(in the rows, 128 means zero)
Known rows, with every way that one mark hangs from another:
{togalav gamoz}: [142 130 111 133 153 127 122 137 123 163 102 134 125 137  98 129 129 140
  97 128 126 132 140 119 136 127]
{mopab {bobab fikir}}: [107  99 107 119 110 136 111 105  78 109  69 148 164  95 112 125 121 131
 134 131 159 110  77 132 134 126]
{bobab mopab}: [114 151 126 134 112 128 108 112 163 123 128 133 128 138 136  89  92 137
 120 161 138 137 135 127 131 122]
{fikir kiba togalav}: [ 94 111 129 136 127 161 151 109  84 135 141 111 168 116 146  94 129 137
 121 115 162 164 139 113 123 116]
{bobab {fikir kiba togalav} mopab}: [ 41  96 126 134  88 168 116  63  68 133 109 126 158 120 148  49  84 147
 121 153 167 164 136 127 132 111]
{mulo {mopab bobab}}: [122 110 110 135 120 130 116 135 182  80  89 140 157 115 115 145 127 130
 159 160 133  94 123 115 126 127]
{bobab {fikir togalav} mopab}: [ 49  95 118 134  68 159 113  69  80 136 105 140 118 125 158  81  88 139
 120 154 174 151 132 133 135 112]
{mimugag {mopab bobab}}: [157 189 116 127 125 122  85 137 145 104 106 145 161  89 105 150 123 125
 146 129 153  81  82 124 113 130]
{fikir kiba {togalav {gamoz {mulo mopab}}}}: [103 105 115 135 142 149 130 123 107 146 105  99 167 119 111 100 128 159
 104 128 148 157 147  98 121 112]
{mulo {fikir kiba togalav} {mopab bobab}}: [ 65 125 108 134 113 163 133  50  58  82  73 127 193 106 122 123 124 142
 157 149 144 122 121 110 120 103]
{mulo mopab}: [112 109 123 139 123 134 125 134 186  97 118 128 133 134 126 139 128 131
 158 158 113 107 156 118 124 126]
{gamoz {mulo fikir mopab}}: [101 133 122 113 119 113  93  95 117  98  75  95 138 118  94 141 122 160
 139 153  94 109 121 117 111 109]
{depuf kiba mulo}: [107 123 135 126 140 161 147  80 119 119 125 112 220 147 136 139 133 142
 131 147 100  82 126 153 138 115]
{mulo fikir mopab}: [ 79 137 121 132 116 142 125  63  94  94  91 128 141 132 119 142 124 136
 160 157 101 109 147 123 122 111]
{mulo fikir {mopab bobab}}: [ 89 138 107 128 114 140 117  63  89  77  63 140 165 114 109 147 124 136
 162 159 120  96 114 121 124 112]
{fikir {bobab mopab} togalav}: [118 155 175 141 100 134 139 102 108 149 134 104  76 131 180  88 110 127
 105 131 160 136 148 111 121 109]
{bobab {fikir kiba}}: [ 71  85 134 125 124 153 123  87  54 131 103 119 170 113 117  81 115 142
 134 128 126 142 125 132 130 122]
{depuf {mulo mopab}}: [109 111 128 138 131 177 160  95 178 102 119 118 179 148 138 132 132 142
 150 163 113 115 139 113 128 117]
{mopab {bobab {fikir kiba togalav}}}: [ 91  90 107 124 108 152 122  94  57 112  75 140 182  89 121 108 121 135
 131 126 176 129  81 125 130 120]
{bobab fikir mopab}: [ 64 109 125 129  89 145 100  77 100 129  99 138 130 128 135  73  83 141
 126 161 144 139 128 138 136 119]
{togalav {gamoz {mulo {fikir bobab kiba}}}}: [135 153 133 119 164 113 104 108  76 161  71  94 136 126  76 109 123 164
  88 128  99 130 127 109 122 112]
{mimugag {depuf {mulo mopab}}}: [112  67 130 136 132 164 188 114 179 111 127 128 154 132 150 125 137 132
 136 155 116 101 137 120 153 122]
{gamoz mulo {togalav {fikir kiba}}}: [163 118 136  70 145 102  72 145 143 112 107  80 171 124  60 130 112 171
 101 125  87 192 121 102 105 115]
{mopab {bobab {fikir togalav}}}: [ 96  89 101 123  95 146 120  99  64 113  72 150 155  92 128 130 125 129
 130 126 181 119  79 129 132 121]
{depuf kiba mimugag {mulo fikir}}: [ 60 123 130 117 139 165 156  33  60 119 107 125 174 155 132 139 132 142
 133 141  58 128 115 129 149  86]
{mulo {fikir bobab} mopab}: [ 94 157 162 133 125 133 130  60  82 104  89 108 117 133 129 127 124 134
 154 150  88  98 153 115 116 107]
{depuf kiba mimugag {mulo fikir mopab}}: [ 49 110 128 124 135 169 153  37 101  98 100 126 177 158 130 147 132 144
 154 162  48 114 134 122 147  84]
{togalav {fikir bobab} {gamoz {mulo mopab}}}: [165 147 153  99 165  73  96 144 198 152  90  79 108 144 100 117 133 164
  86 143  96 104 161 105 116 122]

Rows:
[130 135 137 132 136 150 145 113 158 115 136 129 192 111 136 146 133 130
 138 143 112  43 114 148 143 122] => {mimugag {depuf kiba mulo} mopab}
[130 173 196 134 158 127 125 107 120 136 132  82 148 130 133  31  96 143
 115 140 107 137 146 107 118 115] => {fikir {bobab mopab} kiba}
[149 137 123  93 178  89  96 139 169 155 100  87 170 136  82  97 128 173
  78 133 109 139 144 111 122 125] => {togalav {fikir kiba} {gamoz mulo}}
[109 146 129 129 137 168 146  99 158 121 132 136 130 139 131 134 131 134
 142 137  94 151 107  92 133 100] => {depuf {mimugag mopab} mulo}
[104 136 120 122 132 132 105 122 118 114 105 149 119 103 107 121 121 129
 144 124 111 147  90  99 131 108] => {depuf {mimugag {mopab {bobab {fikir kiba}}}}}
[127 143 113 118 159 118 102 109  82 157  72 105 149 126  71 117 123 165
  91 131 106 135 123 112 125 115] => {togalav {gamoz {mulo {fikir kiba}}}}
[128 156 164 144 118 134 136 109 105 173 116 108  73 138 159  88 112 136
  83 131 159 139 157 105 126 109] => {fikir {bobab mopab} {togalav gamoz}}
[ 55  97 110 136  80 158 112  72  77 152  91 142 117 130 143  82  89 145
 105 154 174 152 138 129 138 113] => {bobab {fikir {togalav gamoz}} mopab}
[130 118 118 127 115 132 119 130 130 108  96 154 152  74 119 137 125 122
 142 132 153  63  80 132 140 129] => {mimugag depuf {mopab {bobab fikir}}}
[138 168 180 104 153  98 119 110 170 132 144  85 147 141 145  58 111 145
 107 139 114 133 156 118 118 123] => {togalav {fikir {bobab mopab} kiba}}
[167 134 166  89 151 120 109 131 121 125 132  98 154 138  94 114 115 143
 109 116  93 190 146 104 113 119] => {gamoz {togalav {fikir bobab kiba}}}
[ 72 129 130 130 131 171 145  33  94  95  99 111 229 150 130 150 130 147
 154 167  81  68 139 150 133 103] => {depuf kiba {mulo fikir mopab}}
[162 142 165  91 145 120 101 125 133 123 132 100 154 141  97 101 103 146
 106 126  96 193 148 104 114 117] => {gamoz {togalav {fikir {bobab mopab} kiba}}}
[ 92  82 132 133 138 173 190  78 128 109 115 122 178 130 142 111 132 139
 138 154 106 109 134 119 151 114] => {mimugag {depuf {mulo {fikir kiba} mopab}}}
[145 167 172 103 135  89 116 116 181 134 140  99 108 146 154  89 116 136
 106 140 121 119 152 124 120 126] => {togalav {fikir {bobab mopab}}}
[131 113 114 115 123 105  87 146 179  90  74 103 149 106  91 144 123 156
 140 155 115  99 104 111 114 120] => {gamoz {mulo {mopab bobab}}}
[ 71 144 125 127 121 161 144  43   4 129 110 116 164 119 134 106 126 139
 124 119 140 156 127 122 122 105] => {mulo {fikir kiba togalav}}
[118 160 160 106 144 108 101  86  61 125  85  72 144 112  95 100 119 162
 114 128  91 125 108 113 107 106] => {gamoz {mulo {fikir bobab kiba}}}
[174 132 165  72 151  95  75 144 135 119 106  66 154 125  66 118 111 169
  97 121  78 184 126  96 101 112] => {gamoz mulo {togalav {fikir bobab kiba}}}
[ 87  83 109 135 109 150 120 110 136  86  80 136 172 106 121 125 124 136
 161 156 147 107 123 116 126 120] => {mulo {mopab {bobab {fikir kiba togalav}}}}
[144 146 161  86 143 121  80  95  36 118  78  73 156 115  53 123 106 168
 107 118  69 187 109  97 102  99] => {gamoz {mulo {fikir bobab kiba}} togalav}
[ 84 103 133 121 144 159 155  82 125 122 125 125 168 155 136 138 134 138
 131 142  67 127 121 127 152  96] => {depuf kiba mimugag mulo}
[ 86 145 110 129 113 151 140  53  13 148  94 133 123 128 130 139 131 137
 109 119 145 145 129 125 128 107] => {mulo {fikir {togalav gamoz}}}
[ 63 126 114 141 127 166 138  53  60 116  87 119 167 130 118 117 126 148
 140 148 123 136 160 108 121 103] => {mulo {fikir kiba {togalav gamoz}} mopab}
[ 98 181 156 124 140 168 150  47  84 125 113 122 119 139 133 124 129 137
 138 131  76 145 105  90 126  87] => {depuf {mimugag mopab} {mulo {fikir bobab}}}
[ 98  89 109 133 109 139 113 117 151  83  75 142 157 111 114 137 123 133
 162 160 134  94 120 121 128 124] => {mulo {mopab {bobab fikir}}}
[ 96  91 102 126 117 152 120  98  56 123  66 142 181  93 111 109 123 139
 120 126 175 130  86 121 133 120] => {mopab {bobab {fikir kiba {togalav gamoz}}}}
[107 155 186 142 129 147 143  95  93 146 140  84 132 126 166  42 104 140
 107 129 151 155 153 101 117 106] => {fikir {bobab mopab} kiba togalav}
[ 71 138 129 133 135 151 128  57  81  91  94 114 181 128 110 110 120 144
 161 156  95 122 150 117 120 109] => {mulo {fikir kiba} mopab}
[139 152 129 118 154 109 103 110  82 163  69 101 117 128  81 125 125 159
  87 129 102 123 125 112 123 113] => {togalav {gamoz {mulo {fikir bobab}}}}
[ 55 126 122 138 114 166 141  49  62  98  99 116 169 125 132 118 125 142
 155 148 125 135 154 112 118 103] => {mulo {fikir kiba togalav} mopab}
[ 71 146 163 139 124 156 146  46  51 108  99  96 144 125 142 101 126 140
 149 142 112 124 160 104 112  98] => {mulo {fikir bobab kiba togalav} mopab}
[ 68 126 132 121 148 184 172  40  71 123 112 122 157 149 128 102 129 146
 132 135  77 186 112  91 141  88] => {depuf mimugag {mulo {fikir kiba}}}
[113 104 104 135 114 138 127 131 123 149 100 119 111 125 126 146 135 147
 102 130 158 138 142 109 125 115] => {fikir {togalav {gamoz {mulo mopab}}}}
